Each row comes from the steps of one path. Every step used is in the known rows, and no mark comes twice. Write the path behind each row, first mark first.
In the rows, 100 means zero.
Known rows:
zarob/pasoz: [114, 102, 102, 103, 92, 94, 102, 78, 95, 91, 108, 92, 102, 126, 110, 115, 97, 81, 120, 89, 93, 88, 79, 104, 98, 100, 49, 89, 97, 79, 104, 102, 64, 118, 98, 139, 59, 92, 92, 131, 120, 93, 114, 85, 136, 65, 79, 97, 114, 92, 153, 78, 93, 110, 86]
pasoz/zarob/mamuk/dufe: [153, 119, 109, 100, 85, 89, 106, 80, 87, 92, 93, 119, 95, 87, 87, 113, 95, 92, 89, 96, 144, 131, 76, 106, 70, 65, 21, 83, 88, 69, 110, 114, 81, 93, 49, 112, 101, 104, 107, 125, 102, 64, 119, 82, 99, 96, 49, 107, 112, 79, 140, 59, 81, 117, 106]
nipa/pasoz: [122, 101, 83, 99, 96, 130, 100, 81, 96, 83, 92, 90, 73, 140, 94, 112, 102, 66, 105, 99, 94, 102, 91, 110, 115, 74, 58, 89, 102, 68, 84, 110, 88, 102, 77, 141, 83, 85, 88, 134, 98, 109, 101, 94, 115, 14, 127, 99, 110, 86, 109, 82, 99, 101, 119]
pasoz/nipa: [97, 90, 85, 82, 89, 118, 123, 78, 84, 101, 105, 98, 84, 111, 111, 119, 106, 86, 91, 89, 81, 96, 70, 107, 101, 105, 81, 97, 107, 81, 89, 113, 108, 112, 129, 116, 106, 99, 95, 105, 127, 77, 113, 96, 163, 87, 114, 108, 113, 80, 69, 107, 92, 104, 116]
mamuk/nipa: [113, 72, 75, 94, 93, 107, 103, 69, 103, 89, 94, 76, 115, 104, 101, 117, 112, 49, 82, 91, 94, 102, 91, 98, 93, 93, 94, 84, 93, 70, 99, 121, 108, 108, 135, 129, 102, 97, 101, 126, 107, 127, 112, 102, 106, 96, 89, 112, 117, 83, 82, 97, 89, 98, 100]
fogeg/suzok/mamuk/dufe: [109, 108, 89, 103, 114, 134, 132, 139, 139, 109, 106, 95, 125, 157, 105, 118, 103, 158, 123, 105, 104, 115, 83, 123, 113, 124, 113, 94, 89, 138, 107, 111, 121, 123, 125, 126, 85, 86, 89, 114, 107, 117, 115, 115, 127, 103, 74, 98, 108, 92, 112, 86, 96, 116, 92]
zarob/pasoz/nipa/mamuk/suzok/fogeg: [110, 88, 94, 93, 92, 83, 93, 64, 88, 90, 115, 115, 101, 115, 121, 113, 98, 93, 104, 84, 91, 88, 97, 110, 96, 107, 81, 108, 110, 83, 106, 102, 54, 130, 113, 120, 87, 94, 93, 114, 137, 84, 119, 94, 167, 104, 104, 96, 116, 93, 125, 87, 87, 116, 89]
fogeg/suzok/mamuk/nipa: [90, 94, 84, 104, 117, 116, 122, 139, 142, 98, 106, 80, 131, 136, 107, 116, 97, 123, 105, 104, 107, 107, 97, 119, 123, 126, 129, 95, 86, 129, 113, 112, 118, 126, 162, 130, 93, 91, 93, 120, 114, 126, 119, 119, 121, 109, 93, 99, 110, 88, 118, 90, 102, 112, 97]
mamuk/suzok/fogeg: [104, 61, 68, 92, 115, 65, 105, 63, 84, 93, 110, 99, 129, 132, 119, 112, 121, 109, 98, 88, 78, 78, 125, 133, 75, 71, 57, 107, 108, 122, 84, 110, 82, 105, 128, 106, 81, 89, 100, 137, 123, 104, 124, 95, 101, 117, 103, 106, 115, 87, 63, 79, 109, 126, 113]
mamuk/suzok: [112, 87, 58, 91, 108, 74, 115, 103, 85, 90, 104, 91, 123, 140, 110, 109, 116, 79, 94, 93, 82, 80, 108, 136, 82, 74, 49, 100, 98, 111, 97, 109, 112, 99, 117, 118, 81, 86, 105, 129, 125, 98, 121, 93, 94, 98, 93, 99, 119, 85, 90, 74, 92, 112, 114]
mamuk/dufe: [146, 103, 88, 93, 85, 127, 124, 65, 94, 112, 94, 99, 105, 142, 99, 121, 119, 130, 115, 93, 83, 117, 67, 102, 71, 89, 56, 85, 98, 85, 87, 123, 114, 96, 62, 117, 92, 90, 92, 108, 94, 111, 106, 92, 118, 88, 56, 109, 112, 92, 83, 88, 71, 107, 88]
nipa/mamuk/dufe: [150, 103, 83, 91, 87, 117, 106, 96, 100, 100, 97, 119, 113, 140, 97, 112, 100, 146, 98, 95, 95, 119, 92, 101, 80, 66, 104, 94, 92, 83, 96, 127, 105, 112, 26, 110, 116, 92, 89, 90, 98, 121, 114, 87, 137, 114, 83, 97, 119, 101, 107, 67, 45, 100, 83]
nipa/fogeg/suzok/mamuk/dufe: [78, 95, 104, 92, 111, 141, 122, 136, 126, 118, 111, 73, 124, 155, 116, 116, 102, 136, 106, 97, 89, 111, 96, 104, 117, 98, 126, 89, 85, 134, 106, 105, 128, 123, 153, 110, 87, 104, 82, 106, 122, 119, 111, 108, 143, 112, 69, 93, 112, 87, 89, 92, 123, 112, 95]
suzok/fogeg: [95, 57, 99, 94, 105, 88, 107, 35, 91, 103, 109, 104, 114, 119, 113, 119, 109, 147, 115, 86, 82, 96, 109, 112, 84, 76, 54, 97, 109, 105, 73, 113, 60, 113, 112, 106, 86, 99, 87, 132, 107, 104, 114, 90, 138, 102, 111, 113, 109, 92, 60, 88, 119, 126, 102]
suzok/mamuk/zarob: [90, 106, 83, 103, 95, 103, 111, 172, 103, 100, 109, 90, 112, 95, 95, 106, 87, 133, 119, 101, 113, 99, 70, 117, 129, 97, 83, 76, 75, 114, 105, 108, 86, 134, 115, 126, 95, 96, 86, 101, 119, 85, 124, 104, 89, 99, 95, 103, 107, 96, 145, 79, 68, 81, 110]
nipa/mamuk: [122, 98, 81, 91, 94, 99, 100, 112, 99, 91, 102, 111, 112, 130, 101, 108, 86, 119, 89, 96, 105, 106, 103, 108, 98, 56, 105, 96, 87, 86, 96, 123, 98, 118, 48, 112, 110, 96, 90, 102, 112, 113, 117, 87, 135, 109, 112, 97, 120, 99, 119, 60, 55, 100, 92]
suzok/mamuk/nipa: [109, 84, 74, 99, 100, 98, 108, 127, 122, 89, 103, 78, 116, 96, 95, 109, 99, 93, 85, 102, 90, 95, 80, 109, 133, 107, 101, 83, 76, 116, 116, 109, 105, 130, 141, 125, 103, 89, 91, 120, 126, 114, 121, 115, 73, 109, 94, 102, 114, 89, 114, 97, 58, 88, 89]
suzok/mamuk: [104, 103, 82, 97, 101, 96, 116, 145, 117, 95, 108, 89, 108, 118, 95, 109, 94, 130, 99, 103, 88, 91, 75, 119, 134, 96, 77, 84, 75, 128, 108, 107, 105, 130, 114, 120, 92, 89, 86, 122, 130, 93, 119, 105, 84, 102, 100, 97, 111, 92, 122, 85, 55, 93, 91]
pasoz/nipa/fogeg/suzok/mamuk/zarob: [61, 89, 97, 83, 99, 137, 122, 138, 101, 114, 114, 87, 98, 115, 123, 117, 96, 97, 104, 90, 101, 107, 82, 106, 120, 116, 135, 95, 101, 106, 103, 105, 117, 128, 178, 111, 105, 111, 89, 89, 133, 82, 114, 110, 176, 109, 105, 102, 110, 81, 73, 111, 123, 101, 119]
pasoz/zarob: [127, 107, 102, 102, 97, 84, 108, 63, 89, 88, 98, 96, 95, 93, 94, 107, 87, 81, 96, 97, 122, 116, 90, 114, 91, 54, 21, 87, 93, 78, 101, 101, 62, 100, 80, 114, 74, 99, 104, 141, 113, 70, 115, 70, 115, 80, 72, 100, 108, 88, 162, 62, 95, 111, 107]
fogeg/suzok: [92, 100, 90, 99, 116, 126, 127, 113, 123, 107, 105, 92, 123, 159, 113, 120, 101, 123, 119, 99, 108, 111, 97, 119, 97, 106, 99, 97, 99, 114, 94, 114, 115, 109, 129, 130, 80, 93, 95, 126, 106, 116, 114, 101, 153, 86, 94, 103, 110, 88, 109, 79, 129, 124, 103]

Which path is each row?
[138, 100, 93, 102, 102, 93, 86, 65, 88, 75, 95, 112, 74, 103, 91, 108, 99, 57, 90, 99, 132, 115, 109, 118, 100, 58, 28, 95, 103, 65, 95, 103, 55, 97, 65, 130, 88, 91, 98, 146, 101, 85, 113, 93, 95, 37, 110, 99, 109, 79, 130, 64, 107, 119, 127]
nipa/pasoz/zarob/mamuk/suzok/fogeg
[79, 102, 96, 101, 90, 106, 105, 168, 102, 103, 116, 88, 105, 86, 106, 106, 84, 122, 120, 96, 110, 96, 67, 108, 135, 115, 100, 81, 80, 110, 116, 97, 73, 146, 139, 124, 90, 103, 82, 96, 132, 78, 121, 107, 111, 101, 89, 98, 107, 95, 153, 89, 79, 81, 107]
suzok/mamuk/zarob/pasoz/nipa/fogeg
[66, 93, 104, 91, 115, 129, 118, 145, 125, 114, 114, 70, 124, 148, 120, 114, 94, 119, 101, 98, 94, 105, 99, 107, 123, 94, 128, 89, 82, 137, 105, 101, 125, 126, 160, 109, 81, 106, 84, 112, 127, 113, 113, 107, 143, 109, 84, 92, 113, 86, 92, 91, 130, 110, 99]
nipa/fogeg/suzok/mamuk
[92, 82, 82, 95, 100, 105, 102, 135, 122, 95, 106, 66, 117, 96, 100, 109, 98, 90, 80, 99, 86, 95, 87, 103, 138, 100, 116, 81, 72, 120, 117, 106, 112, 133, 159, 118, 103, 97, 87, 117, 132, 116, 118, 114, 84, 115, 89, 99, 115, 88, 101, 104, 71, 88, 91]
suzok/mamuk/nipa/fogeg
[78, 91, 95, 81, 100, 144, 127, 112, 106, 116, 110, 88, 95, 129, 119, 119, 107, 112, 98, 91, 85, 110, 76, 106, 113, 118, 129, 99, 102, 110, 100, 106, 128, 124, 166, 108, 105, 106, 85, 90, 133, 89, 110, 110, 175, 111, 90, 102, 111, 81, 56, 117, 113, 108, 106]
pasoz/nipa/fogeg/suzok/mamuk/dufe
[69, 86, 97, 79, 101, 138, 123, 102, 99, 113, 111, 86, 96, 124, 125, 120, 103, 89, 93, 88, 87, 106, 86, 106, 106, 108, 120, 100, 104, 96, 96, 107, 128, 118, 170, 111, 101, 110, 91, 100, 135, 90, 110, 103, 191, 103, 103, 102, 113, 78, 53, 113, 130, 112, 115]
pasoz/nipa/fogeg/suzok
[78, 104, 88, 106, 113, 118, 124, 172, 132, 107, 112, 91, 128, 137, 106, 114, 89, 150, 131, 103, 123, 111, 89, 124, 120, 119, 119, 90, 87, 127, 107, 107, 104, 130, 145, 132, 86, 95, 87, 107, 110, 105, 119, 116, 130, 98, 93, 99, 105, 94, 139, 78, 107, 109, 112]
fogeg/suzok/mamuk/zarob
[110, 81, 81, 89, 101, 67, 101, 102, 80, 93, 106, 121, 119, 107, 106, 116, 116, 106, 85, 90, 124, 93, 101, 124, 59, 80, 57, 98, 92, 103, 101, 122, 104, 100, 103, 110, 112, 100, 104, 120, 119, 84, 132, 109, 84, 124, 99, 115, 121, 72, 63, 65, 99, 128, 114]
zarob/mamuk/suzok/fogeg
[80, 108, 95, 110, 112, 116, 120, 170, 132, 108, 114, 91, 128, 136, 109, 115, 87, 144, 136, 101, 123, 109, 88, 124, 122, 128, 116, 91, 87, 125, 114, 104, 90, 135, 144, 138, 77, 95, 89, 110, 112, 102, 120, 112, 134, 97, 89, 96, 104, 94, 159, 76, 109, 109, 102]
fogeg/suzok/mamuk/zarob/pasoz
[151, 120, 100, 103, 90, 117, 93, 72, 90, 79, 86, 109, 66, 109, 85, 110, 96, 60, 95, 101, 130, 129, 85, 106, 100, 64, 31, 87, 97, 51, 98, 109, 70, 94, 43, 132, 95, 91, 96, 134, 93, 86, 106, 90, 102, 25, 91, 99, 109, 81, 139, 66, 90, 110, 120]
nipa/pasoz/zarob/mamuk/dufe
[90, 105, 99, 108, 82, 101, 100, 128, 79, 100, 109, 97, 106, 99, 105, 111, 88, 95, 143, 86, 130, 103, 73, 105, 88, 94, 69, 78, 96, 63, 102, 109, 57, 122, 101, 137, 75, 106, 93, 100, 101, 82, 116, 82, 135, 70, 81, 107, 108, 96, 169, 67, 104, 92, 117]
mamuk/zarob/pasoz
[107, 99, 101, 96, 87, 101, 107, 70, 90, 93, 110, 100, 88, 114, 115, 117, 100, 72, 111, 86, 88, 90, 69, 103, 101, 119, 72, 97, 107, 72, 107, 102, 68, 126, 123, 134, 74, 96, 93, 117, 131, 76, 114, 89, 163, 71, 92, 99, 114, 87, 125, 96, 94, 110, 93]
zarob/pasoz/nipa
[107, 91, 80, 80, 89, 112, 112, 99, 88, 96, 104, 117, 88, 109, 109, 114, 92, 95, 82, 90, 95, 102, 87, 108, 103, 90, 111, 104, 103, 76, 95, 120, 110, 121, 98, 112, 122, 100, 92, 94, 129, 87, 116, 94, 172, 108, 126, 103, 118, 86, 84, 95, 65, 100, 105]
pasoz/nipa/mamuk
[108, 105, 91, 101, 85, 96, 87, 139, 89, 94, 108, 117, 117, 110, 103, 105, 75, 114, 117, 91, 131, 110, 98, 103, 91, 69, 112, 89, 91, 64, 107, 118, 66, 130, 54, 124, 104, 104, 91, 89, 104, 105, 119, 82, 144, 101, 100, 98, 116, 106, 172, 51, 63, 91, 103]
nipa/mamuk/zarob/pasoz
[140, 108, 95, 92, 78, 114, 115, 102, 90, 107, 94, 121, 101, 120, 91, 123, 113, 112, 94, 94, 125, 117, 59, 101, 60, 93, 61, 82, 84, 75, 103, 133, 129, 94, 55, 118, 118, 101, 98, 100, 98, 90, 121, 104, 93, 98, 65, 117, 119, 75, 69, 72, 71, 117, 98]
zarob/mamuk/dufe
[104, 101, 81, 96, 87, 102, 93, 141, 87, 98, 105, 113, 116, 110, 98, 105, 78, 123, 108, 93, 130, 114, 99, 105, 89, 60, 118, 88, 88, 72, 98, 124, 88, 123, 52, 116, 115, 104, 91, 84, 99, 107, 120, 84, 134, 106, 110, 101, 116, 102, 146, 51, 66, 88, 110]
nipa/mamuk/zarob
[93, 65, 85, 89, 95, 115, 99, 76, 101, 97, 99, 61, 120, 108, 110, 116, 111, 41, 77, 87, 85, 105, 99, 88, 101, 85, 118, 83, 89, 78, 102, 114, 119, 113, 161, 117, 99, 107, 95, 119, 115, 131, 109, 102, 123, 106, 82, 107, 119, 82, 69, 101, 110, 99, 100]
mamuk/nipa/fogeg
[117, 77, 67, 89, 107, 65, 90, 98, 91, 90, 109, 120, 130, 130, 112, 106, 100, 132, 87, 91, 93, 93, 133, 124, 82, 54, 98, 109, 99, 107, 94, 119, 82, 117, 75, 101, 106, 92, 96, 112, 116, 118, 123, 90, 121, 135, 114, 96, 120, 99, 99, 59, 69, 114, 99]
nipa/mamuk/suzok/fogeg
[139, 119, 97, 103, 92, 109, 90, 79, 90, 76, 90, 111, 64, 103, 86, 108, 91, 52, 92, 102, 133, 120, 93, 110, 106, 61, 31, 89, 98, 53, 100, 105, 68, 97, 54, 135, 91, 92, 97, 142, 98, 81, 110, 91, 101, 25, 105, 100, 110, 79, 143, 63, 97, 110, 127]
nipa/pasoz/zarob/mamuk
[110, 89, 68, 78, 94, 99, 110, 100, 84, 92, 107, 117, 99, 115, 114, 111, 102, 84, 78, 90, 91, 95, 98, 119, 97, 89, 112, 109, 106, 84, 101, 117, 111, 119, 109, 110, 122, 96, 100, 93, 132, 84, 122, 98, 157, 119, 123, 99, 119, 87, 75, 88, 64, 104, 111]
pasoz/nipa/mamuk/suzok
[91, 95, 107, 91, 88, 108, 105, 73, 91, 98, 114, 90, 90, 114, 121, 116, 98, 65, 107, 84, 84, 90, 76, 98, 108, 113, 76, 94, 104, 78, 109, 97, 76, 127, 141, 125, 75, 103, 90, 111, 138, 78, 110, 91, 173, 80, 83, 96, 115, 86, 117, 102, 113, 108, 91]
zarob/pasoz/nipa/fogeg
[117, 88, 85, 92, 85, 97, 101, 107, 95, 90, 94, 107, 107, 90, 93, 119, 108, 54, 73, 93, 134, 110, 76, 96, 76, 97, 87, 82, 81, 66, 111, 132, 126, 103, 108, 127, 126, 107, 103, 118, 107, 102, 125, 111, 82, 106, 91, 120, 122, 68, 75, 77, 81, 112, 106]
zarob/mamuk/nipa
[78, 85, 95, 76, 91, 131, 119, 89, 85, 108, 110, 85, 86, 112, 119, 117, 105, 78, 84, 85, 77, 99, 78, 99, 106, 95, 93, 95, 102, 89, 93, 108, 121, 116, 155, 107, 104, 109, 90, 98, 138, 80, 111, 97, 172, 98, 107, 104, 116, 79, 53, 113, 113, 102, 114]
pasoz/nipa/fogeg
[88, 103, 97, 102, 78, 104, 103, 123, 76, 101, 110, 100, 98, 90, 109, 112, 91, 81, 138, 84, 127, 104, 66, 102, 88, 111, 79, 83, 103, 59, 101, 107, 57, 126, 118, 137, 85, 108, 93, 93, 109, 74, 117, 85, 153, 73, 92, 107, 107, 93, 151, 79, 107, 92, 124]
mamuk/zarob/pasoz/nipa
[121, 94, 78, 105, 99, 101, 96, 115, 121, 80, 98, 81, 98, 89, 89, 105, 94, 71, 84, 105, 104, 106, 87, 111, 146, 94, 91, 84, 81, 98, 116, 100, 83, 127, 123, 131, 98, 87, 91, 133, 120, 112, 115, 112, 72, 80, 101, 95, 110, 89, 135, 95, 63, 88, 100]
suzok/mamuk/nipa/pasoz/zarob
